Each row comes from the steps of one path. Every step used is in the known rows, and no mark comes twice. Write the path behind each row, first mark first.
Known rows:
matem-mikan-zefu-limu: [-235,-194,-41,229,-201,-205,-115,92,62,-22,312,209,-4,-396,131,-13,25,1,95,61,231,-127,-445,-220,151]
sino-zedul-zefu: [-162,-258,65,6,-156,-151,-13,214,117,-21,88,91,9,142,16,-92,92,-21,157,172,103,-197,-265,109,179]
zedul-zefu-mikan: [-65,-577,8,3,-44,-148,-93,40,100,180,-2,163,126,93,62,-131,80,-11,499,190,125,-109,-300,228,166]
budumoz-manu-limu-zefu-mikan: [-114,-348,-369,-129,-259,-80,-68,223,16,167,61,141,76,116,-35,-84,5,70,350,168,140,-99,-385,226,-105]
relu-matem: [71,-205,251,-134,-122,-211,-88,84,33,-195,-20,108,-185,191,166,-70,0,-32,157,58,117,-171,-383,8,-13]
limu-matem-mikan: [-242,-120,-81,120,-312,-95,-264,221,110,-186,580,-210,240,-39,233,-20,88,-138,-22,168,154,-225,-316,-7,151]
limu-zefu-mikan-matem-budumoz-manu: [59,-172,-446,-61,-177,-37,-90,98,-107,-83,-183,-102,-134,175,87,-17,11,-55,-246,69,95,-147,-317,149,-165]
relu-matem-limu-zefu-mikan: [55,-353,63,293,-232,-117,22,60,-99,-212,-52,1,-162,31,82,-66,4,12,138,-52,153,-150,-341,186,-23]
budumoz-manu: [-56,-184,-115,-402,-190,-222,-148,123,135,-93,95,156,4,231,103,-55,57,-1,81,202,135,-161,-394,-106,108]
fazip-matem: [-2,-249,75,-84,-7,-194,-155,178,37,-268,66,-62,-117,62,134,-95,107,-33,107,108,165,-178,-372,-121,-3]
zedul-zefu-mikan-matem-limu: [-141,-324,-119,147,-132,-49,38,12,11,-55,103,-178,-189,-70,46,-65,161,-15,112,-44,59,-164,-252,285,134]
budumoz-manu-limu-matem-mikan: [-310,15,-349,-56,-442,-50,-215,379,113,-72,710,-230,207,155,132,7,100,-51,125,120,154,-223,-346,59,75]
fazip-matem-mikan-zefu-limu: [-161,-190,30,263,-55,-168,-140,180,-51,-191,176,34,-103,-349,146,-14,104,7,104,-76,318,-136,-483,-291,33]
matem-budumoz-manu-limu: [-80,-75,-400,-99,-344,-197,-59,265,127,-120,423,-16,-126,333,61,-45,3,16,167,200,47,-191,-258,65,39]
sino-zedul-zefu-mikan-matem-budumoz: [-61,-293,-90,231,-74,-54,0,151,29,-113,-9,-179,-90,203,87,-20,106,-86,-99,-35,-19,-197,-170,202,-89]
zefu-mikan-matem-zedul: [-263,-217,-72,-83,-75,-54,-77,25,83,-297,221,-281,-30,-130,142,-18,138,-110,-323,-76,33,-154,-279,-78,-29]
mikan-zefu: [-101,-306,-28,-51,-122,-297,-91,134,77,-125,144,164,-183,-223,145,-71,54,-22,24,255,163,-161,-441,-122,37]
limu-zefu: [-73,-218,-152,-11,-215,-159,-89,151,-11,-33,16,105,-77,-124,10,-119,-8,-20,62,298,170,-142,-371,114,128]
matem-zedul: [-295,-130,-62,-96,-207,-188,-70,107,142,-353,417,-136,-2,-67,114,-66,97,-73,-143,141,122,-182,-284,-145,259]
matem-budumoz: [7,-214,-115,85,-215,-251,-102,104,124,-222,339,7,-116,119,170,-75,-2,-64,6,250,38,-191,-236,-2,117]
fazip-matem-zedul-zefu-mikan: [-198,-425,-3,83,58,-76,-70,152,-22,-203,55,-275,81,49,73,-103,209,-49,241,-38,262,-126,-287,31,206]
matem-limu-zefu-mikan: [-97,-417,-169,286,-273,-122,-27,52,26,-134,143,17,-14,-160,34,-90,37,22,133,134,108,-139,-298,133,104]
sino-zedul-zefu-limu: [-204,-194,101,170,-174,-79,22,99,92,31,-57,241,-63,160,32,-96,43,88,223,-1,105,-180,-311,79,251]
mikan-matem-budumoz-manu-limu: [-82,83,-455,-168,-289,-105,-28,246,43,-167,311,-228,-335,241,77,-11,43,-28,-176,52,-6,-214,-268,118,-116]
matem-limu: [-149,-195,-52,100,-286,-221,-31,75,157,-293,415,-30,-145,-47,109,-65,81,2,31,142,52,-202,-274,-35,233]
budumoz-manu-limu: [-162,-115,-249,-323,-272,-175,-77,233,165,4,315,96,-64,216,20,-68,51,48,245,189,86,-166,-358,54,31]
zedul-sino: [-258,-290,57,-70,-190,-315,5,115,86,-227,252,132,80,134,134,-95,75,-50,58,164,-12,-251,-285,-8,106]
sino-zedul-zefu-mikan-matem-limu: [-208,-268,-13,228,-139,-26,80,116,53,-170,108,-208,-121,-1,27,-20,185,-24,-95,-135,-7,-211,-212,161,17]

Which path is each row?
[-549,-58,-99,349,-343,-179,52,118,-72,-480,357,-150,-101,13,300,-53,102,9,-334,-152,125,-333,-398,-235,236]  mikan-zefu-limu-matem-zedul-sino
[-357,-38,2,427,-343,48,-123,239,52,-33,327,-88,222,119,139,-30,91,-7,85,-84,180,-242,-288,76,298]  sino-zedul-zefu-limu-matem-mikan
[-51,-169,-397,-99,-201,-76,-61,170,76,-82,241,-168,-157,264,106,8,47,-17,-33,-10,-43,-171,-251,146,-245]  zefu-mikan-matem-budumoz-manu-limu
[-236,-95,60,298,-283,25,-64,168,49,-65,33,25,-51,318,169,-94,54,63,101,-52,113,-260,-332,124,265]  sino-zedul-zefu-limu-matem
[-171,-169,-289,87,-305,-125,-13,273,11,52,282,27,-131,-127,-52,-126,-15,28,231,279,124,-143,-348,272,37]  manu-limu-zefu
[-18,-31,-307,-54,-354,-130,-206,183,57,-302,274,-164,-62,518,275,-33,34,-61,-143,170,112,-263,-301,-33,105]  limu-matem-budumoz-manu
[-127,-419,-227,142,-217,-100,-52,201,28,130,176,83,38,-124,-33,-123,-8,39,367,205,90,-107,-338,302,-84]  manu-limu-zefu-mikan
[-311,31,-130,-151,-161,-77,-42,102,53,-378,289,-342,-204,-148,119,-31,129,-120,-518,2,73,-192,-288,-109,119]  mikan-matem-zedul
[-66,-25,-316,189,-349,-135,-125,115,-46,-234,101,38,-293,312,326,-21,-2,67,-149,13,176,-257,-450,-167,105]  mikan-zefu-limu-matem-budumoz-manu
[-168,-148,-37,237,-256,-127,-131,70,7,-143,110,110,-259,-40,295,-73,12,66,-20,36,164,-230,-498,-128,102]  mikan-zefu-limu-matem
[-34,-475,-96,63,-136,-126,-124,67,21,50,-54,170,94,-100,42,-113,1,-9,209,232,136,-97,-364,154,-14]  limu-zefu-mikan
[14,-14,-493,58,-251,-96,-46,421,-140,-197,86,-217,-253,227,1,-78,24,31,100,139,223,-175,-338,150,-73]  fazip-matem-budumoz-manu-limu-zefu
[-75,-392,-50,-86,12,-53,-61,24,4,149,-113,-37,-65,-3,60,-86,120,-47,187,51,76,-129,-310,282,17]  zedul-zefu-mikan-matem
[-173,-41,-97,511,-352,-1,-37,169,18,-163,146,-98,-113,425,213,-75,8,35,-20,-36,71,-289,-223,116,269]  sino-zedul-zefu-limu-matem-budumoz
[-132,-59,-309,296,-405,-115,-113,288,89,-226,654,-290,-145,247,222,-83,8,-32,99,179,-2,-273,-211,197,52]  manu-limu-matem-budumoz
[-100,-152,175,225,-169,-184,-75,87,-55,-105,98,201,-145,-206,185,11,-6,5,117,-136,272,-135,-485,-156,36]  relu-matem-mikan-zefu-limu
[-45,-312,-157,-2,-79,-34,-97,52,-66,5,-166,-62,-105,-172,39,-75,31,-57,-132,91,86,-121,-371,192,-156]  limu-zefu-mikan-matem
[-66,-343,8,-139,-15,-101,-130,1,80,-62,21,-30,-61,-33,137,-43,80,-68,-80,20,-5,-142,-333,45,-177]  zefu-mikan-matem
[-428,-269,-42,-34,-103,-159,47,55,19,-404,266,-286,89,-10,155,-24,178,-128,-401,-153,-56,-252,-229,-77,-29]  zefu-mikan-matem-zedul-sino
[142,-159,97,89,-185,-233,-68,101,8,-309,102,-10,-236,307,213,-48,-37,-67,39,68,92,-199,-272,42,5]  relu-matem-budumoz
[-363,22,-79,203,-345,-9,-121,59,61,-378,360,-196,-61,100,269,-70,48,7,-235,-76,123,-247,-341,-164,315]  zefu-limu-matem-zedul
[-65,-168,9,146,-125,-188,-60,166,36,-454,284,-212,-220,-1,119,-71,148,-5,29,37,137,-214,-314,-132,101]  fazip-matem-limu
[-50,25,-271,107,-390,-59,-170,72,38,-229,135,-8,-126,533,311,-42,-28,52,-87,-3,96,-264,-342,-61,181]  zefu-limu-matem-budumoz-manu
[-151,-100,-1,158,-287,-55,-173,32,78,-144,153,47,-92,199,278,-97,-7,50,20,20,96,-234,-392,-19,171]  zefu-limu-matem
[178,-75,-34,-189,-230,-215,-87,130,-2,-285,-46,45,-214,541,200,-15,-16,-36,-4,36,132,-195,-332,-40,-17]  relu-matem-budumoz-manu
[-153,20,-287,162,-299,-50,42,118,-90,-260,121,-251,-385,-266,6,-55,61,-27,-358,76,96,-202,-327,149,89]  mikan-matem-limu-zefu
[-345,-83,-173,83,-292,-34,-91,194,10,-227,368,-369,6,119,157,-107,146,-73,-11,119,217,-242,-277,142,464]  limu-matem-zedul-zefu
[-356,-118,-385,135,-221,48,26,206,-61,-131,292,-373,-123,-290,-35,-56,81,-48,-219,-38,80,-131,-287,223,-90]  manu-limu-zefu-mikan-matem-zedul
[-274,-45,-53,286,-348,-27,-236,100,85,-115,468,-57,179,-3,242,-33,27,-29,21,-7,162,-219,-354,-45,228]  zefu-limu-matem-mikan
[23,-120,-258,-164,-254,-236,-120,141,113,-213,184,53,-63,347,144,-36,16,-30,-28,218,105,-196,-284,-83,98]  matem-budumoz-manu
[-318,-331,-113,150,-200,-9,-122,125,32,-146,308,-307,176,151,183,-101,155,-74,127,41,184,-203,-267,159,320]  limu-matem-zedul-zefu-mikan
